Known rows, with every way that one mark hangs from another
G(B): [-0.14  0.08  1.01  1.53 -1.27  3.82 -0.47  1.67 -0.10 -3.61 -0.57  3.19
 -0.89 -1.22 -2.64 -0.07  1.07 -1.68  3.04 -0.34  0.48 -0.34  0.27  4.41
  1.27]
T(G Y(K)): [ 0.64  2.81  1.21 -0.50 -0.55  4.66 -1.91  0.20  0.15 -2.69  0.19  1.59
  1.52 -1.95 -2.04 -0.90  0.29 -2.24  2.13 -0.41  0.02  0.77 -0.53  4.40
  1.68]
B(G(T(Y(K)))): [ 0.61  1.14  0.73 -1.25 -0.88  3.15  0.55  2.78  0.13 -2.21 -2.04  1.18
  1.14 -0.66 -2.42 -0.91 -0.26 -1.33  3.04 -0.05  1.62 -0.64  0.46  4.18
  2.83]
Q(K(P T(G) Y)): [ 0.37  1.05 -0.13  0.45  1.95  3.09  0.05 -0.19  0.76 -2.14 -1.24  3.54
  1.86 -0.62 -0.86 -1.00  0.18 -1.64  1.11 -0.37 -0.17 -0.23 -0.97  2.50
  1.62]
Y(F K(P) T(G)): [ 0.70  0.87  1.60  0.81 -1.76  2.50 -4.82  1.74  1.12 -1.67  1.69  0.45
 -0.07 -1.47 -2.58 -1.13 -1.45 -2.40  0.89 -1.04 -1.22  1.01 -1.15  4.86
  0.79]
K(P Y(T(G))): [ 0.52 -0.11  0.74  1.63 -0.58  2.94 -2.26 -0.50  1.69 -1.93 -0.56  3.46
  1.75 -1.56 -0.60 -2.11  0.70 -1.38  1.54 -1.19 -0.40 -0.69 -0.37  3.17
  1.00]
B(G(T(K(Q) Y))): [ 0.73 -0.57  0.06  0.14  0.23  3.53  4.51  0.70  0.07 -1.62 -2.57  1.36
  0.03 -0.93 -1.92 -1.53  1.56 -1.40  3.43  0.06  1.00 -0.40  0.54  3.78
  2.44]
T(K(Y)): [ 1.03  0.55  0.02  1.55  0.47  3.72  3.98  0.48  0.37 -2.26 -2.28  2.14
  1.07 -1.95 -1.84 -0.35  2.06 -1.10  3.08  0.20  0.31 -0.77  0.47  4.77
  1.93]
T(K(P) Y): [ 0.97  0.06  0.78  0.97 -1.22  4.66  3.18  1.01 -0.38 -2.62 -2.05 -0.69
  0.01 -2.54 -1.96 -1.55  2.08 -1.52  1.88 -0.48  0.31 -1.02 -0.32  4.61
  1.59]
P(K(Q T(G Y))): [ 0.40  1.87  1.32  0.09  1.30  4.57  2.44 -0.88  0.44 -1.30 -0.76  2.08
  0.49 -0.55 -0.25 -1.21  1.30 -1.99  2.02 -0.61  0.20 -0.70 -0.65  2.66
  1.78]
P(K(Y(F T(G)))): [ 0.50  1.50  1.79  1.51 -0.71  2.08 -3.53 -0.51  1.65 -0.93  0.30  3.41
  1.67 -0.62 -0.90  0.18  0.39 -1.94  1.95 -0.18 -0.60 -1.12 -0.38  4.26
  2.24]
K(Q T): [ 1.12  0.01  0.46  0.66  1.28  4.00  3.94  1.36  0.84 -2.34 -1.15  2.10
 -0.27 -0.23 -1.98 -1.49  0.85 -1.47  2.54 -0.95  0.11 -0.20 -0.08  3.32
  0.86]
G(B T(K)): [ 0.09 -1.47  0.27  1.88 -1.75  2.55  1.63  2.03 -0.85 -3.45 -1.65  1.34
 -2.21 -1.69 -2.95 -0.66  1.34 -0.06  3.56  0.22  1.24 -0.38  1.01  4.72
  0.49]
P(K(Q)): [ 0.43  1.65  1.68  1.38  0.06  3.85  3.02  1.59  0.90 -1.71 -2.15  1.33
 -1.32 -0.85 -2.15 -0.46  1.38 -2.36  2.13 -0.58  0.38 -0.28 -0.45  3.72
  1.93]
G(B T(K(P))): [-0.21 -2.12  0.25  2.34 -1.68  2.20  1.36  2.40 -0.73 -3.09 -2.05  0.32
 -3.01 -2.06 -2.79 -1.28  1.42 -0.54  2.68 -0.36  1.07 -0.64  0.58  4.24
  0.35]
Y(T): [ 1.23 -0.29  1.42  0.69 -2.38  3.58 -0.34  1.92  1.06 -2.89 -0.69  1.94
  0.72 -1.09 -1.84 -1.38  0.17 -0.62  2.47 -0.72  0.30 -1.00  0.01  4.40
  1.16]
T(Y(K)): [ 0.66  2.37  1.33 -0.68 -1.02  4.94  0.55  2.14  0.25 -2.87 -0.98  0.69
  1.37 -1.66 -2.60 -0.24  0.70 -1.61  2.69 -0.45  0.60 -0.33 -0.12  5.00
  1.58]
B(G(T(Y))): [ 1.03 -0.42  0.73 -0.52 -1.06  2.87 -0.36  1.59 -0.05 -2.58 -2.22  2.31
  1.37 -0.43 -1.90 -1.65  0.79 -1.46  2.83 -0.02  1.50 -1.36  0.48  3.53
  3.15]
Q(K(P T(G Y))): [ 0.59  1.15  0.60 -0.54  0.34  4.13 -0.73 -0.12 -0.06 -2.60 -0.64  1.93
  1.77 -0.86 -0.98 -1.49  0.11 -1.68  1.01 -0.49 -0.08 -0.39 -1.43  2.88
  1.49]
T(K Y): [ 1.27  0.75  0.73  0.53 -1.20  4.90  2.69  0.65 -0.38 -2.83 -1.61  0.46
  0.81 -2.24 -2.03 -0.95  2.03 -1.22  2.85  0.03  0.45 -0.96  0.04  4.96
  1.85]
P(K(T)): [ 1.04  0.91  1.44  0.66 -0.31  3.41  3.60  2.11  0.21 -1.95 -1.99  0.76
 -0.63 -0.48 -1.36 -0.47  0.49 -1.07  1.68 -0.19  1.01 -1.98 -0.12  3.66
  2.34]
T(G K(Q)): [ 1.14  1.01  0.20  1.74  0.72  4.12  2.32 -1.04  0.17 -1.92 -0.35  1.74
 -0.97 -2.05 -2.13 -1.86  1.27 -2.44  2.30 -0.29 -0.83  1.76 -0.62  3.96
  1.28]

Rows
[ 1.25 -0.21  0.49  1.08  0.26  3.16 -0.11  0.41  0.14 -2.52 -0.39  1.49
 -0.38 -1.26 -1.29 -2.62  0.07 -2.02  0.74 -1.11 -0.26 -0.17 -0.86  2.87
  1.46] => K(P T(G))
[ 1.47  1.20  0.90  0.91 -0.69  3.83 -2.55 -1.10 -0.62 -2.33  0.86  1.04
  1.05 -2.07 -2.20 -0.80  1.36 -2.75  2.22  0.22 -0.98  0.46 -0.64  5.41
  2.08] => T(G K Y(F))
[ 0.34  2.20  1.22 -0.13 -0.63  4.42 -1.62  0.66  0.20 -2.46 -0.32  0.50
  0.62 -2.31 -1.98 -1.64  0.33 -2.67  1.22 -0.95 -0.11  0.65 -1.04  3.91
  1.38] => T(G Y(K(P)))
[ 0.92  1.76  0.18  0.21  1.97  2.46 -2.78 -0.37  0.69 -2.12  0.52  4.35
  2.85  0.21 -1.59  0.40 -0.18 -2.09  1.79  0.27 -0.90 -0.01 -0.78  3.85
  1.99] => Q(K(T(G) Y(F)))
[ 1.29 -1.18  1.15  1.80 -2.39  2.74  0.07  2.06  0.61 -1.78 -0.25 -0.77
 -0.93 -1.72 -2.54 -1.06  0.34 -1.32  1.57 -0.53 -0.77 -0.60 -0.49  5.47
  1.09] => Y(F T(K(P)))
[-0.74  0.18 -0.20  2.95  0.58  3.28  1.03 -1.11  0.03 -2.27 -0.75  3.17
 -0.79 -2.48 -1.34 -0.44  1.88 -1.98  2.36 -0.21 -0.17  0.11  0.04  3.89
  1.38] => T(G(B) K(P Y))
[ 1.01  1.21  1.78  0.06 -2.05  3.08 -2.17  3.23  1.17 -2.19  0.73  0.59
  0.58 -0.83 -3.15  0.13 -1.07 -1.38  2.37 -0.53 -0.52 -0.10 -0.30  5.88
  1.01] => Y(F K T)
[ 0.87 -0.72  0.44  1.04  1.36  3.94  3.73  1.73  0.94 -2.12 -1.55  1.12
 -1.20 -0.59 -1.73 -2.08  0.97 -1.75  1.52 -1.59 -0.03 -0.32 -0.51  2.91
  0.67] => K(P Q T)
[ 1.26  1.16  0.57  0.71 -0.80  4.58  0.12 -1.33 -0.59 -2.60 -0.42  1.32
  0.96 -2.61 -1.48 -1.61  1.62 -1.81  2.33  0.15 -0.21  0.08 -0.41  4.45
  1.86] => T(G K Y)
[ 0.38  1.32  0.31  0.43  1.81  3.89  2.17  1.08  0.93 -1.52 -0.05  0.91
 -1.23 -1.14 -1.91 -1.85 -0.47 -2.38  1.04 -1.39 -0.52  1.46 -1.01  3.03
  0.50] => Y(K(P Q T(G)))
[ 0.41  1.41  1.09  1.29  2.78  2.82  3.27  1.09  1.63 -0.71 -1.37  2.60
  0.45  0.50 -1.38  0.78  1.51 -2.16  2.52 -0.44 -0.21 -1.44 -0.02  3.82
  2.11] => P(K(Q T Y(F)))
[-0.30 -0.97  0.97  0.36 -1.79  3.26 -1.96  1.73 -0.34 -3.98 -1.35  2.73
 -0.07 -0.96 -2.21 -0.71  1.83 -0.55  3.81 -0.46  1.52 -1.30  0.90  4.00
  0.51] => G(B T(Y))
[ 0.32  0.37  1.18  0.69 -0.68  2.43 -2.75  1.82  1.89 -2.00 -0.72  2.68
  2.16 -0.32 -2.18  0.50  0.06 -1.48  1.71 -0.46 -0.67 -0.87 -0.82  4.41
  1.30] => Q(K(P Y(F T)))
[ 0.26  1.41  0.96  0.62  0.54  4.23  2.76  2.81  1.21 -1.97 -1.55  0.11
 -1.55 -1.55 -3.19 -1.09  0.34 -2.60  1.61 -1.38 -0.15  1.25 -0.74  4.04
  0.78] => Y(K(P Q))
[ 0.65  1.30  1.08  1.05  1.46  3.56  2.48 -0.20  0.64 -1.26 -0.74  1.93
 -0.99 -0.49 -0.82 -1.26  0.49 -2.18  1.61 -0.63 -0.03 -0.13 -0.71  2.63
  1.73] => P(K(Q T(G)))
[ 1.01 -0.76 -0.12  1.85  1.61  1.93  1.31  0.80  0.88 -1.69 -1.87  2.00
 -0.12 -0.86 -2.76 -0.67  2.19 -1.48  3.69 -0.25 -0.21  0.15  0.66  4.66
  0.73] => G(T(K(Q Y(F))))
[ 1.11 -1.60 -0.03  1.26 -1.06  1.90  3.06  2.19 -0.38 -1.75 -3.00 -0.24
 -1.69 -1.46 -2.45 -2.24  0.45 -1.46  1.64  0.08  1.11 -0.56  0.10  3.86
  2.86] => B(G(T(K(P))))
[ 0.52  1.02  2.03  1.32 -1.05  2.34 -1.03  1.51  1.79 -1.18 -0.93  2.51
  1.63 -0.29 -1.40  0.76  0.77 -1.32  2.46 -0.18 -0.01 -2.15  0.11  4.74
  2.24] => P(K(Y(F T)))
[ 0.46  0.83  0.51  0.33  1.56  4.19  4.98  2.88  1.08 -1.69 -1.24 -0.07
 -1.37 -0.87 -2.34 -1.18 -0.08 -1.71  1.63 -1.52  0.05  0.46 -0.53  3.58
  0.37] => Y(K(P Q T))
[ 0.92  0.11 -0.05  1.36  1.74  3.06  0.52 -0.56  0.75 -2.06 -1.05  3.14
  1.41 -1.07 -0.44 -2.03  0.96 -1.82  1.31 -0.94 -0.16 -0.70 -0.39  2.45
  1.62] => K(P T(G) Y)
[ 0.33  1.59  1.06  0.31 -0.40  4.09 -0.30  0.82  1.67 -1.72  0.86  2.24
 -0.01 -1.26 -1.99 -1.36 -0.79 -1.67  2.25 -1.06 -0.64  1.64 -0.64  3.90
  0.23] => Y(K(Q) T(G))
[-0.61  1.31  1.66  1.09 -1.96  2.76 -5.25  1.27  0.72 -2.40  2.75  2.90
 -0.52 -0.95 -2.74  0.77 -1.36 -1.83  2.61 -0.41 -0.86  1.01 -0.26  5.33
  0.54] => Y(F K T(G(B)))
[ 0.53  2.46  1.55 -0.38  0.60  4.53 -0.58  1.98  1.02 -2.06  0.20  1.07
  0.71 -0.82 -3.37  0.43  0.83 -2.94  2.99 -0.84 -0.60  0.83 -0.51  5.37
  1.19] => T(Y(F K(Q)))
[-0.85  1.32 -0.17  0.77  1.69  3.33 -0.41 -0.62  0.45 -2.72 -0.04  6.03
  1.66 -0.15 -0.92  0.94  0.23 -1.06  2.87  0.34  0.18 -0.27 -0.12  3.05
  1.32] => Q(K(T(G(B)) Y))
[-0.85  1.67  0.33  0.86  1.66  4.10  1.69  0.62  0.55 -2.05  1.05  3.26
 -1.55 -0.68 -1.84 -0.04 -0.43 -1.83  2.87 -0.77 -0.17  1.37 -0.12  3.50
  0.18] => Y(K(Q T(G(B))))
[-0.13 -1.05  0.08  2.25 -0.05  1.56 -0.44  1.34 -0.01 -2.65 -1.12  2.90
 -0.67 -1.01 -2.79  0.77  1.90 -0.75  4.10  0.28  0.50 -0.78  1.31  5.28
  0.84] => G(B T(K(Y(F))))
[ 0.92  0.92  0.51 -0.08  1.55  4.89  0.80 -1.24  0.57 -2.24  0.10  3.13
  1.27 -0.67 -0.72 -1.92  1.27 -1.93  2.48 -0.99 -0.30  0.09 -0.44  2.73
  0.89] => K(Q T(G Y))
[ 1.13  0.07  1.13  1.13 -0.95  3.74  0.01  1.08 -0.34 -2.33 -0.79 -0.84
  0.14 -2.09 -2.63 -0.75  1.88 -2.37  1.82 -0.33 -0.53 -0.68 -0.61  5.51
  1.75] => T(K(P) Y(F))
[ 0.90  1.44  0.84  0.07  1.73  3.54  1.99  2.70  1.08 -1.67  0.30  0.73
 -0.57  0.00 -3.12  0.11 -0.40 -2.25  2.45 -0.91 -0.65  0.77 -0.33  4.89
  0.85] => Y(F K(Q T))
[-0.10 -0.30  1.54  1.84 -2.20  2.53 -6.11  0.17  0.59 -2.84  2.50  4.17
 -0.09 -0.76 -2.19 -0.21 -0.31 -1.95  2.54 -0.49 -0.93  0.22 -0.25  4.81
  0.78] => Y(F T(G(B)))
[ 1.03  0.12  0.29  2.14  0.53  2.68  1.32  0.92  0.58 -1.73 -1.48  0.81
  0.20 -1.83 -2.48 -0.24  1.91 -2.37  1.98 -0.21 -0.68 -0.64 -0.17  5.18
  2.00] => T(K(P Y(F)))
[ 0.62  2.26  1.45 -0.06 -0.38  3.64 -4.70  0.79  0.25 -2.13  1.03  0.34
  0.65 -1.80 -2.67 -0.78  0.08 -3.52  1.04 -0.90 -0.89  0.95 -1.29  4.84
  1.55] => T(G Y(F K(P)))
[-0.17  0.92  1.44  1.14 -0.90  3.57 -6.14 -0.92 -0.33 -3.30  1.84  3.84
  0.56 -1.10 -2.26  0.14  1.16 -3.07  2.73 -0.32 -0.73  0.25 -0.32  4.84
  1.55] => T(G(B) Y(F))
[ 0.02  1.83  1.18  1.49  1.56  3.72  3.89  0.73  1.63 -1.25 -2.78  2.97
  0.15 -0.75 -1.41  0.16  2.20 -2.16  2.69 -0.57  0.45 -0.92  0.06  3.28
  2.28] => P(K(Q Y))
[-0.26  0.84  0.14  2.60  0.76  2.69 -2.18 -1.33 -0.05 -2.20  0.88  4.16
  0.17 -1.67 -2.04  0.93  1.55 -2.35  3.11  0.50 -0.88  0.41  0.24  5.19
  1.76] => T(G(B) K(Y(F)))
[-0.03  1.79  1.28 -0.17  0.34  5.10  2.68  2.03  1.08 -2.12 -1.40  0.09
 -0.14 -1.67 -2.55 -0.94  1.18 -2.45  2.12 -1.53  0.05  0.46 -0.61  4.07
  0.80] => T(Y(K(P Q)))
[ 0.82 -0.35  0.10  1.05  1.49  3.25  2.99  1.34  1.01 -2.27 -2.19  2.32
  1.15 -0.79 -1.05 -1.39  1.36 -1.23  1.75 -1.09  0.50 -1.80  0.18  3.06
  1.39] => K(P T Y)
[-0.76  0.37  0.39  0.99  0.17  3.21 -1.09  0.61 -0.25 -2.95  0.11  3.19
 -0.97 -0.65 -1.53 -0.33 -0.50 -1.67  1.29 -0.28 -0.06  0.25 -1.07  2.94
  0.89] => Q(K(P T(G(B))))
[-1.03 -0.58  0.75  2.37 -0.90  2.99 -2.47 -0.48  1.38 -2.40  0.22  4.90
  0.57 -1.43 -0.70 -0.82  0.81 -1.30  2.27 -1.06 -0.14 -0.81  0.12  3.15
  0.63] => K(P Y(T(G(B))))
[ 0.53  0.12  0.17  2.31  2.07  3.08  2.94  0.52  1.25 -1.16 -1.39  1.27
 -0.34 -1.46 -2.59 -0.44  2.32 -2.90  2.27 -0.71 -1.10  0.32 -0.30  4.74
  1.45] => T(K(P Q Y(F)))
